Each row comes from the steps of one path. Every step used is in the known rows, and no mark comes twice. Write the path behind each row, first mark first.
Known rows:
fanofem, legud, sino, simi, rizu, rupes: [ 1.14 -2.61  1.56  0.18 -1.94  1.41  2.39 -3.89  5.21 -0.86 -1.19 -0.68
 -0.20 -0.42  0.44 -1.27  1.79 -1.72  0.96  0.34 -4.08]
legud, fanofem, simi, rizu: [-0.07 -3.96  0.25 -1.32  0.55 -0.69  1.65 -2.83  0.44 -1.53 -0.62  0.04
 -3.97 -0.94 -1.37  2.03  1.45  0.30  0.13 -1.29 -2.36]
simi, rizu, rupes: [ 1.04 -2.19  1.91 -1.51  1.56  0.94  1.48 -1.09  1.65 -0.42 -1.15 -0.93
 -0.80 -0.49 -1.76  0.66  1.93  0.03  1.25 -0.54 -3.39]
rizu, rupes, sino, legud, fanofem: [-0.53  0.23 -0.20  0.62  0.91  0.47  0.27 -1.26 -3.04 -0.42 -0.98 -0.35
 -1.78 -2.78 -0.97  2.78 -0.62  2.84  1.78 -1.32 -4.55]
rizu, simi: [-0.24 -3.64 -0.25 -1.28 -0.20 -1.13 -0.56 -1.55  2.51 -0.71 -2.71  2.00
 -1.53 -1.96 -3.25 -0.98  0.93 -0.01  0.67 -0.44 -2.33]
sino, legud, fanofem: [-0.36 -1.69 -0.20 -1.74  0.23 -0.04  1.15 -1.75 -0.70 -1.13 -2.14  0.70
 -4.99 -3.16 -2.41  2.84 -1.00  2.11  1.26 -1.75 -3.20]
rupes, sino, simi, rizu, fanofem: [ 0.64 -3.35  1.46  0.00  0.09 -0.56  1.80 -2.40  1.40 -2.22  0.47  0.09
 -0.22  0.20 -1.65 -0.21 -0.19 -3.99 -1.38  0.21 -5.10]
fanofem, simi, rizu, legud, sino: [ 1.15 -3.35  0.95 -0.55  1.57 -0.55 -0.30 -3.16  3.15 -1.64 -0.85  1.35
 -2.78 -0.77  0.70  0.61  2.66 -2.97  0.77  0.81 -3.42]
rupes, sino, legud, fanofem, simi: [-1.22 -1.16 -0.76  0.07 -0.06 -1.35  0.22 -2.98 -3.68 -1.37 -0.52  1.16
 -3.52 -3.21 -0.60  3.33  0.05  2.05  0.39 -1.57 -3.49]
simi, rizu, rupes, sino, legud, fanofem: [ 0.71  0.33  1.38  0.42  1.53  0.45  1.29 -1.44 -2.39 -0.96  0.68 -0.85
 -2.30 -1.78 -1.14  2.78  0.12  2.70  1.16 -1.49 -5.24]
legud, sino, simi: [-1.00 -4.07 -0.52 -1.25 -0.35  0.69  1.35 -3.74  3.74 -0.94 -2.28  0.96
 -1.36 -0.67 -1.16 -0.59 -0.27 -2.04  0.07  1.08 -3.91]
rupes, rizu, legud, fanofem, simi: [ 0.09 -4.91 -1.49 -1.06  1.16 -0.74 -0.51 -1.28  0.81 -1.03 -3.62 -1.15
 -3.13 -2.87 -1.82  2.98 -0.41 -1.25  0.20 -2.29 -0.06]
legud, sino: [-0.92 -2.91 -0.33 -1.75 -0.45  0.78 -0.09 -2.34  2.59 -0.31 -1.75  1.69
 -2.44 -2.20 -0.64 -0.02  0.67 -1.50  1.16  1.57 -3.50]
fanofem, legud: [ 0.34 -2.88  0.67 -2.23 -3.47 -0.08  0.65 -1.89  1.72 -0.62 -2.07 -0.27
 -2.29 -3.61 -0.99  0.33  1.75 -2.08  1.23 -1.03 -1.87]
fanofem, simi, rizu, rupes: [ 0.49 -2.52  1.46 -0.74  1.56  0.09  1.32 -2.23  0.98 -0.70 -1.16  0.09
 -0.62 -0.15 -0.64  1.05  3.17  0.30  1.14 -0.69 -2.63]
sino, legud: [ 0.07 -1.36  0.74 -2.48  0.25 -0.21  1.04 -1.60 -0.09 -1.01 -2.13  0.97
 -3.42 -3.30 -2.46  2.02  0.13  0.85  1.04 -1.30 -3.33]
simi, rizu, rupes, sino, legud: [ 1.20  0.54  2.34 -0.31  1.51  0.23  1.06 -1.42 -1.80 -0.87  0.62 -0.64
 -0.76 -1.87 -0.96  1.85  1.20  1.54  0.97 -1.11 -5.18]
simi, rizu: [ 0.87 -3.32  1.78 -2.76  0.35  0.02  1.62 -1.62  1.54 -1.24 -0.58 -0.51
 -2.56 -1.28 -2.23  0.68  1.30 -1.23  0.12 -0.62 -3.18]
rizu, fanofem: [-0.19 -3.20 -0.11 -1.49 -0.06 -0.08  0.08 -0.60  1.86 -1.02 -2.51  1.89
 -2.21 -1.82 -1.85  0.43  0.31 -3.08  0.96  0.71 -3.23]

Which path is each row?
[-0.10 -4.00 -1.36 -0.41  1.26 -0.87 -0.55 -2.09  0.09 -1.36 -2.78  0.18
 -3.33 -1.77 -0.93  2.49  0.97 -1.25  1.34 -1.45 -1.57] | rizu, legud, fanofem, simi
[-0.05 -4.41 -0.35 -0.48 -3.76  0.47  1.07 -2.61  6.27 -1.30 -3.37  0.90
 -1.55 -2.90 -0.63 -1.00 -1.17 -4.89 -0.53  0.66 -2.40] | rupes, rizu, fanofem, legud, sino, simi
[-0.31 -2.58  0.13 -1.50 -3.61  0.55 -0.04 -2.88  3.41 -0.39 -1.64  1.22
 -2.74 -3.56  0.58 -0.57  1.63 -2.55  1.49  0.90 -2.85] | fanofem, legud, sino
[ 1.77 -2.83  2.17 -1.40 -2.88 -0.40  1.27 -1.35  3.40 -1.71 -0.77  0.87
 -2.89 -2.36 -0.82 -0.36  1.99 -4.12  0.65 -0.12 -3.22] | simi, rizu, fanofem, legud
[ 0.37 -4.13  1.03 -0.35  0.35  0.35  2.08 -3.19  5.42 -2.10 -0.83  2.15
 -2.09  0.70 -0.89 -1.20 -0.24 -4.02 -0.48  1.82 -5.31] | legud, sino, simi, rizu, fanofem
[ 0.60 -3.96 -0.50 -1.85  0.73  0.64 -1.28 -0.91  3.67 -0.57 -3.30 -0.36
 -2.05 -3.26 -1.05  0.82 -0.43 -3.33  0.52  0.22 -1.92] | rupes, rizu, legud, sino
[ 0.48 -5.24 -0.59 -1.24  0.92  0.54  0.29 -2.25  4.83 -1.18 -3.76 -0.97
 -0.85 -1.74 -1.65  0.33 -1.37 -3.71 -0.54 -0.32 -2.29] | rupes, rizu, legud, sino, simi
[-0.14 -4.56 -0.40 -1.84 -0.36 -0.88 -0.57 -0.77  3.01 -0.45 -3.68  0.58
 -1.25 -3.22 -4.24 -0.44 -0.60 -0.13 -0.46 -1.24 -0.75] | rupes, rizu, simi
[-1.45 -3.98 -1.20 -1.16 -0.15 -0.61  0.64 -2.60 -0.24 -0.85 -2.21  1.01
 -3.45 -1.80 -1.31  2.23  0.65  0.44  0.90 -1.11 -1.73] | legud, fanofem, simi
[ 1.18 -2.54  1.81 -0.61 -3.07  0.25  0.66 -2.24  5.05 -1.48 -0.36  2.38
 -3.37 -2.33  0.76 -1.19  1.83 -4.56  0.93  1.78 -4.33] | simi, rizu, fanofem, legud, sino
[-0.57 -4.42 -0.46 -1.36 -0.09 -0.79 -0.03 -1.06  1.96 -1.02 -3.45  1.36
 -1.65 -2.53 -1.73  1.44  0.07 -2.80 -0.37 -0.36 -0.90] | rupes, rizu, fanofem, simi
[ 0.71  0.34  1.97  0.49  1.62 -0.59  0.89 -2.49 -2.24 -1.15  0.53  0.25
 -0.66 -1.54 -0.08  2.40  2.32  1.90  0.82 -1.34 -4.29] | fanofem, simi, rizu, rupes, sino, legud
[ 0.35 -3.71 -1.04 -1.29  1.09  0.01 -0.39 -0.91  0.72 -1.16 -2.74 -0.82
 -3.33 -2.06 -1.85  1.93 -0.18 -1.68  1.52 -1.23 -2.37] | rizu, legud, fanofem
[-0.21 -1.77  0.29  1.11  1.19 -0.09  0.67 -2.29 -1.84 -0.76  0.52 -0.73
 -0.82 -0.56  0.02  1.97  1.85  1.19  0.63 -0.75 -3.43] | legud, fanofem, simi, rizu, rupes, sino
[ 0.84 -4.31  1.69 -2.09  0.51 -0.10  3.05 -2.98  2.76 -1.83 -0.99 -1.25
 -1.49  0.33 -2.67  0.22  0.45 -1.65 -0.86 -1.06 -3.44] | sino, simi, rizu
[-0.97 -2.06 -0.53 -1.17  0.39 -0.99  1.07 -2.82 -1.29 -1.37 -2.23  1.58
 -4.81 -2.86 -1.48  3.39  0.13  2.52  1.24 -1.80 -2.41] | sino, legud, fanofem, simi
[ 2.11 -3.37  1.81 -2.02  1.89 -0.33  0.52 -1.08  2.08 -1.54 -1.10 -1.13
 -2.36 -1.27 -1.86  1.02  1.64 -2.92  0.65 -1.10 -3.06] | simi, rizu, legud
[ 0.19 -1.37  1.20  0.35  1.20 -0.37  0.51 -2.42 -1.33 -0.61  0.62 -0.57
  0.77 -0.49  0.09  1.20  3.06 -0.06  0.45 -0.47 -3.62] | fanofem, simi, rizu, rupes, sino
[ 1.65 -3.81  0.70 -1.35  1.78 -0.21  0.62 -0.95  1.53 -1.64 -1.09 -1.33
 -3.92 -1.22 -1.93  1.77  0.45 -1.67  0.79 -1.41 -3.07] | simi, rizu, legud, fanofem
[ 0.05 -1.09  0.95 -0.16  0.49 -1.40  1.28 -3.16 -2.81 -2.03  1.26  0.39
 -4.02 -2.31 -0.74  3.23  0.73  2.03 -0.23 -1.83 -4.13] | rupes, sino, legud, fanofem, simi, rizu
[ 0.96 -3.85  1.53 -0.99 -3.09  0.40  2.61 -4.49  5.30 -1.64 -0.56 -0.13
 -2.18 -1.27 -0.16 -1.22  1.27 -2.94 -0.32  0.34 -3.95] | fanofem, legud, sino, simi, rizu
[ 1.57 -3.63  1.39 -1.27  1.90 -1.18  0.33 -2.11  1.48 -1.85 -1.15 -0.26
 -2.21 -0.83 -0.80  1.47  2.82 -2.49  0.48 -1.25 -2.36] | fanofem, simi, rizu, legud
[ 0.05 -2.79  0.37 -0.05  1.67  0.30  1.59 -2.28  0.48 -0.82 -1.14 -0.18
 -2.12 -0.12 -0.82  1.93  1.97  1.63  1.41 -1.17 -2.56] | legud, fanofem, simi, rizu, rupes
[-0.21 -0.48  0.55 -1.32 -0.20 -0.63  0.20 -1.69 -2.49 -1.00 -0.46  0.38
 -2.05 -3.48 -1.58  2.04  0.18  0.37  0.42 -1.04 -4.29] | rupes, sino, legud
[ 0.35 -4.18  1.08 -1.42  0.39  0.56  2.53 -3.94  4.40 -1.65 -0.58  0.40
 -1.93  0.27 -1.31 -0.69  0.22 -2.05 -0.61  0.75 -4.70] | legud, sino, simi, rizu
